Every row comes from one small tree of marks. The marks that hang from a mark follow it in brackets, in the order of their numbers. Every link used is in the known rows. Which tree was each row made from?
Known rows
k94[k220[k763]]: [-3.93 -1.81  1.81 -0.80 -0.43 -2.93 -0.62  2.77  0.94  4.46 -2.94 -2.47
 -1.12 -1.87  1.08  1.96  1.75 -0.21 -1.12  0.65 -0.64 -1.65  0.00]
k292[k220[k84 k631 k763] k696]: [-1.11 -5.04 -1.77 -0.06  2.51 -2.54  2.37  4.55  1.03  5.40 -2.97 -0.48
  1.74 -1.49  1.71  0.53  1.26  1.27 -3.40 -0.89 -0.82  0.03 -1.74]
k696[k84 k94[k220[k631 k763]]]: [-2.33 -5.09  2.12  1.81  1.33 -3.35 -2.34  6.85  1.86  5.29 -3.30 -2.06
  1.66 -3.50  3.14  1.61  1.41  2.31 -2.90  3.11 -0.65  0.12  1.19]
k94[k292]: [-1.45 -0.27 -0.55 -0.78 -2.75 -2.92 -0.27  1.06  0.69  4.49 -4.00 -0.46
 -1.12  1.09  0.10 -0.17  1.46 -0.18 -0.84  0.02  2.25 -2.48 -1.95]
k292[k220[k763] k696[k84 k94]]: [-2.98 -4.45 -0.61  0.90  1.68 -1.06  2.49  4.86  1.75  4.75 -3.17 -0.34
  3.65 -2.10  1.49  3.70  1.26  2.61 -0.88  0.05 -0.28 -0.36 -1.57]
k94[k84[k696] k220[k631 k763]]: [-5.49 -4.05  0.04 -0.55  0.17 -3.23  1.28  6.09  1.60  4.71 -3.18 -3.42
 -2.36 -3.94  0.95  0.83  2.26 -0.19 -1.55  0.98 -0.58 -0.65  2.07]
k696[k94]: [-1.22 -1.77  0.49 -0.59 -0.22 -1.90  0.00  3.30  0.88  2.84 -3.93 -0.24
  1.38 -0.91  1.79  2.97  1.50  1.18 -2.56  1.79 -0.19 -0.63 -3.10]
k94[k220[k696]]: [-0.18 -1.94  1.64 -1.16 -1.76 -1.75  3.63  2.10  1.31  3.71 -3.76 -2.06
 -1.26 -1.81  1.01  2.12  1.63  0.26  1.45  0.71  0.07 -1.61 -3.07]
k292[k84 k220 k696]: [-2.10 -4.58 -0.89 -1.84  0.01 -1.99  4.30  0.60  0.48  3.25 -4.10 -0.31
  0.47 -0.75  1.84  1.59  2.23  0.73  1.13 -1.84 -0.41 -1.34 -4.01]
k94[k84[k696] k292]: [-3.96 -0.71 -1.86 -1.16 -2.99 -2.38  2.86  3.22  1.55  3.88 -4.09 -1.41
 -2.96 -0.76 -0.35  0.12  1.83 -0.82  0.69 -0.31  1.15 -2.00  0.24]
k84[k696[k94]]: [-1.95 -1.86  0.25 -0.90 -0.48 -2.29  1.08  4.75  1.63  2.59 -4.56 -0.52
  0.96 -1.46  2.49  3.44  1.97  0.86 -0.13  2.12 -0.24  0.25 -2.48]
k696[k84 k94]: [-0.20 -2.15  0.27  0.84 -1.41 -2.14  0.30  4.57  1.48  2.92 -4.00 -0.41
  2.03 -1.34  4.01  2.72  1.29  1.88 -1.79  2.77 -1.18 -0.23 -2.16]
k84[k696[k94[k220 k292]]]: [-3.49 -1.82  1.33 -0.66 -0.56 -2.98  1.24  3.72  2.26  4.97 -4.89 -0.85
 -1.50 -1.69  1.27  1.27  1.24  0.16  2.77  0.88  1.57 -1.33  0.28]
k292[k220[k84 k696 k763]]: [ 0.48 -4.99  0.27 -0.36  0.15 -1.60  3.45  4.91  1.69  3.79 -2.85 -0.53
  0.90 -2.30  0.17  3.51  1.58  0.79 -1.08 -0.01 -2.95  0.44 -1.61]
k696[k94[k292]]: [-1.84 -1.42  0.34 -0.16 -0.90 -2.21 -0.89  2.62  1.18  4.30 -4.19  0.26
  0.59  0.23 -0.35  1.42  1.26  0.96 -1.50  0.67  2.11 -1.74 -1.45]
k696[k84 k94[k220[k631] k292]]: [-0.81 -3.74  0.68  1.68 -0.29 -3.53 -1.30  4.65  1.99  6.34 -4.51 -1.06
 -0.02 -1.56  2.89 -0.92  0.63  1.88 -0.83  2.13  1.99 -1.23  0.72]
k292[k84 k696[k94[k220[k631]]]]: [-2.34 -5.93  1.95 -0.20  2.11 -2.60  1.50  3.53  1.12  4.02 -4.31 -1.17
  1.19 -2.90  1.90  0.57  2.00  2.06 -0.76  0.36  0.76 -0.97 -2.11]
k220[k763]: [-2.71 -1.69  0.83 -0.52 -1.07 -2.66 -1.42  3.29  0.54  3.43 -2.81 -1.56
  0.68 -0.55  0.26  2.42  2.20  0.22 -3.14  0.91 -0.48 -1.10 -1.31]
k696[k84 k94[k220[k631]]]: [-0.35 -4.08  0.76  1.18  0.50 -3.21 -0.18  5.11  1.70  5.00 -4.17 -1.50
  0.67 -2.52  5.17  0.47  0.97  2.06 -1.71  2.96 -0.38 -0.23 -0.59]
k220[k84 k631 k763]: [-0.43 -3.82  0.35  0.51  0.63 -3.67 -1.62  5.95  0.90  4.20 -2.94 -1.13
  1.13 -1.48  2.32  0.48  1.74  0.73 -5.42  1.76 -2.10  0.34 -0.19]
k84[k696[k94[k292[k220[k631]]]]]: [-1.81 -4.39 -1.95 -0.44  1.08 -3.28 -0.36  4.61  1.74  5.89 -5.15 -0.04
  0.10 -0.90  1.25  0.82  1.38  1.19 -0.01  0.46  3.12  0.33 -0.98]
k220[k84 k696[k94] k763]: [ 0.20 -4.49  2.89  0.96  0.59 -1.15  1.13  7.07  2.08  2.81 -2.82 -0.02
  3.31 -2.93 -0.80  4.50  1.83  1.78 -2.91  2.03 -2.94  0.64 -0.91]
k84[k696[k94[k220]]]: [-2.94 -2.03  1.30 -1.10  0.09 -2.65  2.16  4.27  1.98  3.61 -4.64 -1.42
 -0.74 -2.65  3.45  2.98  1.43  0.36  1.80  1.95 -0.47 -0.33 -1.24]

Write each row's tree
[-0.87 -8.15  1.30 -0.41  0.69 -2.73 -0.12  4.73  0.88  3.74 -3.26 -1.50
  1.63 -2.41 -1.11  2.57  3.28  1.92 -1.79  0.29 -0.67  0.72 -1.81] : k292[k84 k220[k631 k696 k763]]
[ 1.91 -4.09  1.18 -0.11 -0.20 -2.70  3.11  4.71  1.69  4.41 -3.84 -1.40
 -0.85 -2.51  2.97  0.08  1.15  0.70 -1.04  1.47 -1.65 -0.07 -1.88] : k94[k220[k84 k631 k696]]
[-5.88 -2.69  0.62 -0.80 -0.46 -1.80  2.15  3.26  1.03  4.03 -2.47 -2.93
 -2.43 -3.20 -0.11  1.95  1.82 -0.48 -2.01  0.12 -1.58 -2.26  1.32] : k94[k84 k220[k763]]
[-2.54 -2.68  1.40 -0.55  0.15 -3.70  2.45  5.73  2.26  3.75 -3.37 -1.91
 -1.79 -3.26  3.26  1.73  1.63 -0.60  0.85  1.22 -3.79  0.01  1.48] : k94[k220[k84[k696] k763]]
[-4.90 -5.31  3.95  0.30  0.59 -3.26 -2.29  4.02  1.63  4.28 -3.38 -1.06
 -0.08 -2.59 -1.84  1.80  2.24  0.93  0.00  0.39 -0.41 -1.75  2.90] : k696[k94[k220[k763] k292[k84]]]
[ 1.21 -2.81  1.69 -0.68 -1.12 -2.05  5.10  3.56  1.83  3.52 -3.73 -1.21
 -1.35 -2.48  2.52  1.49  1.06  0.13  0.68  1.06 -2.75 -0.88 -2.14] : k94[k220[k84 k696]]
[-1.68 -3.48 -0.93 -0.12  0.02 -3.13  0.50  3.40  1.44  5.45 -3.14  0.01
 -0.56 -0.61  0.30  0.84  1.09 -0.14 -1.51 -1.00 -1.18 -1.03  0.82] : k94[k292[k220[k84 k763]]]
[-1.94 -4.10  1.04  0.12  0.94 -4.54  0.23  6.97  2.07  4.74 -3.57 -2.28
 -1.34 -3.26  3.60  0.22  1.73 -0.06 -1.19  1.87 -2.53  0.66  1.69] : k94[k220[k84[k696] k631 k763]]
[ 0.94 -2.65 -1.01 -0.50 -0.55 -4.03  1.27  5.97  1.55  3.46 -4.42 -0.72
 -0.47 -1.30  4.98  0.00  1.73  0.05 -1.94  2.18 -1.78  1.13 -1.60] : k220[k84[k696] k631]
[ 1.07 -3.26 -1.22  0.31 -3.01 -2.00  3.60  2.49  1.89  5.10 -4.03 -0.35
  0.09 -0.15  0.55  0.99  1.18  1.33  2.41 -0.14  1.15 -1.17 -2.25] : k94[k292[k220[k696[k84]]]]
[ 1.26 -4.49 -1.16 -0.99 -0.31 -2.05  2.53  2.97  0.74  4.72 -4.05 -1.15
  0.69 -0.83  1.23  1.66  1.79  1.29 -1.51  0.46  1.53  0.01 -4.33] : k292[k220[k631 k696]]
[-1.08 -6.24 -1.41 -1.56 -0.06 -4.10  1.04  3.75  0.96  3.45 -4.86 -1.32
 -0.69 -1.66  3.79  0.91  2.86  0.49  0.51  0.64 -0.78  1.05 -2.16] : k292[k84[k696] k220[k631]]
[ 0.55 -5.47 -1.94 -0.37  2.46 -3.07  2.40  6.66  2.06  4.32 -4.72  0.22
  0.90 -2.59  4.97  1.89  1.11  1.21 -1.27  1.83 -1.74  2.19 -1.71] : k292[k220[k84[k696[k94]] k631]]
[-0.05 -3.01  1.72  1.06 -2.80 -1.86  1.26  5.54  1.73  3.33 -2.65 -1.68
  2.12 -1.83  0.40  3.09  2.31  1.77 -0.86  2.08 -1.29 -0.22 -1.32] : k220[k696[k84] k763]
[-3.99 -4.54  2.17  0.12  2.05 -3.61 -1.40  7.17  1.98  4.87 -3.81 -2.16
  0.62 -3.68  1.71  2.36  2.03  1.33 -1.46  2.41  0.32  0.65  1.04] : k84[k696[k94[k220[k631 k763]]]]
[-0.15 -4.55  0.14  0.12 -0.48 -2.02  2.51  4.31  1.91  5.23 -2.99 -0.06
  0.23 -1.31 -2.03  1.83  1.44  0.55 -0.07 -0.94 -1.06 -0.58 -0.19] : k94[k292[k220[k84 k696 k763]]]
[-0.72 -2.02  0.07  0.14 -0.76 -2.92  1.53  5.69  2.48  3.81 -4.64  0.77
  0.00 -1.16  1.78  1.35  1.19  0.40  0.46  1.40 -0.79  0.00  0.18] : k220[k84[k696[k94[k292]]]]
[-1.90 -3.66 -1.38 -0.62  1.70 -1.69  4.36  3.35  1.20  4.45 -2.79 -0.20
  1.29 -1.50  1.23  1.99  1.19  0.63 -1.37 -1.57 -1.95 -0.86 -1.77] : k292[k220[k84 k763] k696]
[-0.96 -3.55 -1.88  0.25  0.76 -0.92  4.30  3.37  1.54  4.46 -4.06  0.16
  2.83 -1.38  3.35  2.79  0.84  2.33  0.39  0.12 -0.07 -0.76 -3.85] : k292[k220 k696[k84 k94]]
[-1.22 -4.72  0.88  0.78  1.94 -3.41 -1.21  8.99  2.19  3.60 -3.65 -0.56
  2.28 -3.08  2.38  2.42  1.97  1.44 -3.69  2.94 -2.36  2.12  0.87] : k220[k84[k696[k94]] k631 k763]
[ 0.82 -4.51  1.39  1.66 -1.63 -2.57 -0.73  6.67  1.52  4.26 -2.84 -1.83
  2.39 -1.82  0.54  1.64  2.44  2.32 -2.81  2.66 -0.06  0.45 -1.21] : k220[k631 k696[k84] k763]
[-2.00 -4.88 -0.05  0.49  1.89 -2.39 -0.05  4.98  1.92  5.33 -3.29  0.92
  1.07 -1.53 -0.26  2.39  0.89  0.98 -2.06 -0.24 -1.07 -0.33  1.26] : k696[k94[k292[k220[k84 k763]]]]
[-5.04 -2.61 -0.17 -0.77  1.08 -0.16  5.71  2.73  1.41  4.06 -3.57 -1.40
 -0.42 -3.25  0.38  1.95  0.96  0.91 -0.45 -0.82  0.29 -2.70 -1.54] : k292[k696[k94[k84 k220]]]
[-1.01 -1.48  1.64 -0.80 -2.81 -2.16  2.85  1.34  1.58  5.31 -3.98 -1.39
 -2.26 -0.72 -1.13  0.36  1.42  0.17  2.30 -0.24  2.18 -2.73 -1.20] : k94[k220[k696] k292]
[-2.47 -3.44 -1.45  0.35 -0.11 -1.91  3.16  3.35  1.25  4.80 -2.88 -1.21
  1.86 -1.19  1.54  2.04  1.39  1.57 -0.06 -0.74 -0.39 -1.10 -1.98] : k292[k220[k763] k696[k84]]
[-4.43 -4.04  2.99 -0.34 -1.30 -3.90 -1.55  2.43  1.16  4.56 -3.29 -1.85
 -1.85 -1.52 -0.94  0.17  2.41 -0.03  0.74 -0.33 -0.29 -2.34  2.37] : k94[k220[k763] k292[k84]]
[-1.57 -2.40  0.31 -0.37 -0.73 -3.35  1.15  6.24  1.90  2.92 -3.25 -0.89
  0.04 -2.04  2.35  2.35  2.11 -0.30 -1.15  1.71 -3.49  0.73  0.14] : k220[k84[k696] k763]
[-3.16 -5.90  0.57 -1.14  0.05 -3.11 -0.22  2.72  0.56  3.32 -3.20 -1.27
  0.39 -1.60  0.71  2.90  2.81  0.47 -1.03 -0.29 -2.23 -0.33 -1.23] : k292[k84 k220[k763]]
[-1.21 -1.41  0.03 -0.74 -1.69 -4.00  3.12  3.55  2.38  4.82 -4.47 -0.99
 -3.50 -1.39  3.11 -0.63  0.91 -1.11  3.02  0.36 -1.30 -1.30  1.04] : k94[k220[k84[k696]] k292]
[ 2.17 -4.57  0.86  1.79 -0.79 -1.80  0.54  6.69  1.89  3.75 -4.08 -0.69
  3.36 -1.92  2.21  2.15  1.71  3.14 -2.25  3.41  0.56  0.88 -2.95] : k220[k631 k696[k84 k94]]
[-7.14 -1.97  0.17 -0.29 -0.67 -1.40  3.65  2.24  1.40  5.91 -2.57 -2.06
 -2.20 -1.95 -3.57 -0.35  1.35 -0.13 -0.11 -2.46  1.91 -4.10  1.85] : k94[k84 k220[k763] k292[k696]]
[ 1.16 -4.72  1.29  0.79 -0.06 -2.49  0.13  6.79  1.44  3.88 -2.86 -1.03
  1.74 -2.18 -0.03  1.50  2.11  1.41 -4.23  1.80 -1.88  0.86 -1.12] : k220[k84 k631 k696 k763]
[-2.50 -1.41  0.18 -0.48 -1.24 -2.68  0.30  4.29  1.89  4.04 -4.77  0.00
  0.04 -0.40  0.30  1.79  1.67  0.53  1.06  1.11  2.09 -0.71 -0.59] : k84[k696[k94[k292]]]
[-4.20 -0.63 -2.00 -0.87 -2.21 -0.90  4.29  1.00  0.91  4.64 -3.46 -0.68
 -1.39 -0.06 -2.29 -0.85  1.37  0.04 -0.75 -2.17  2.55 -3.79 -1.72] : k94[k84 k292[k696]]
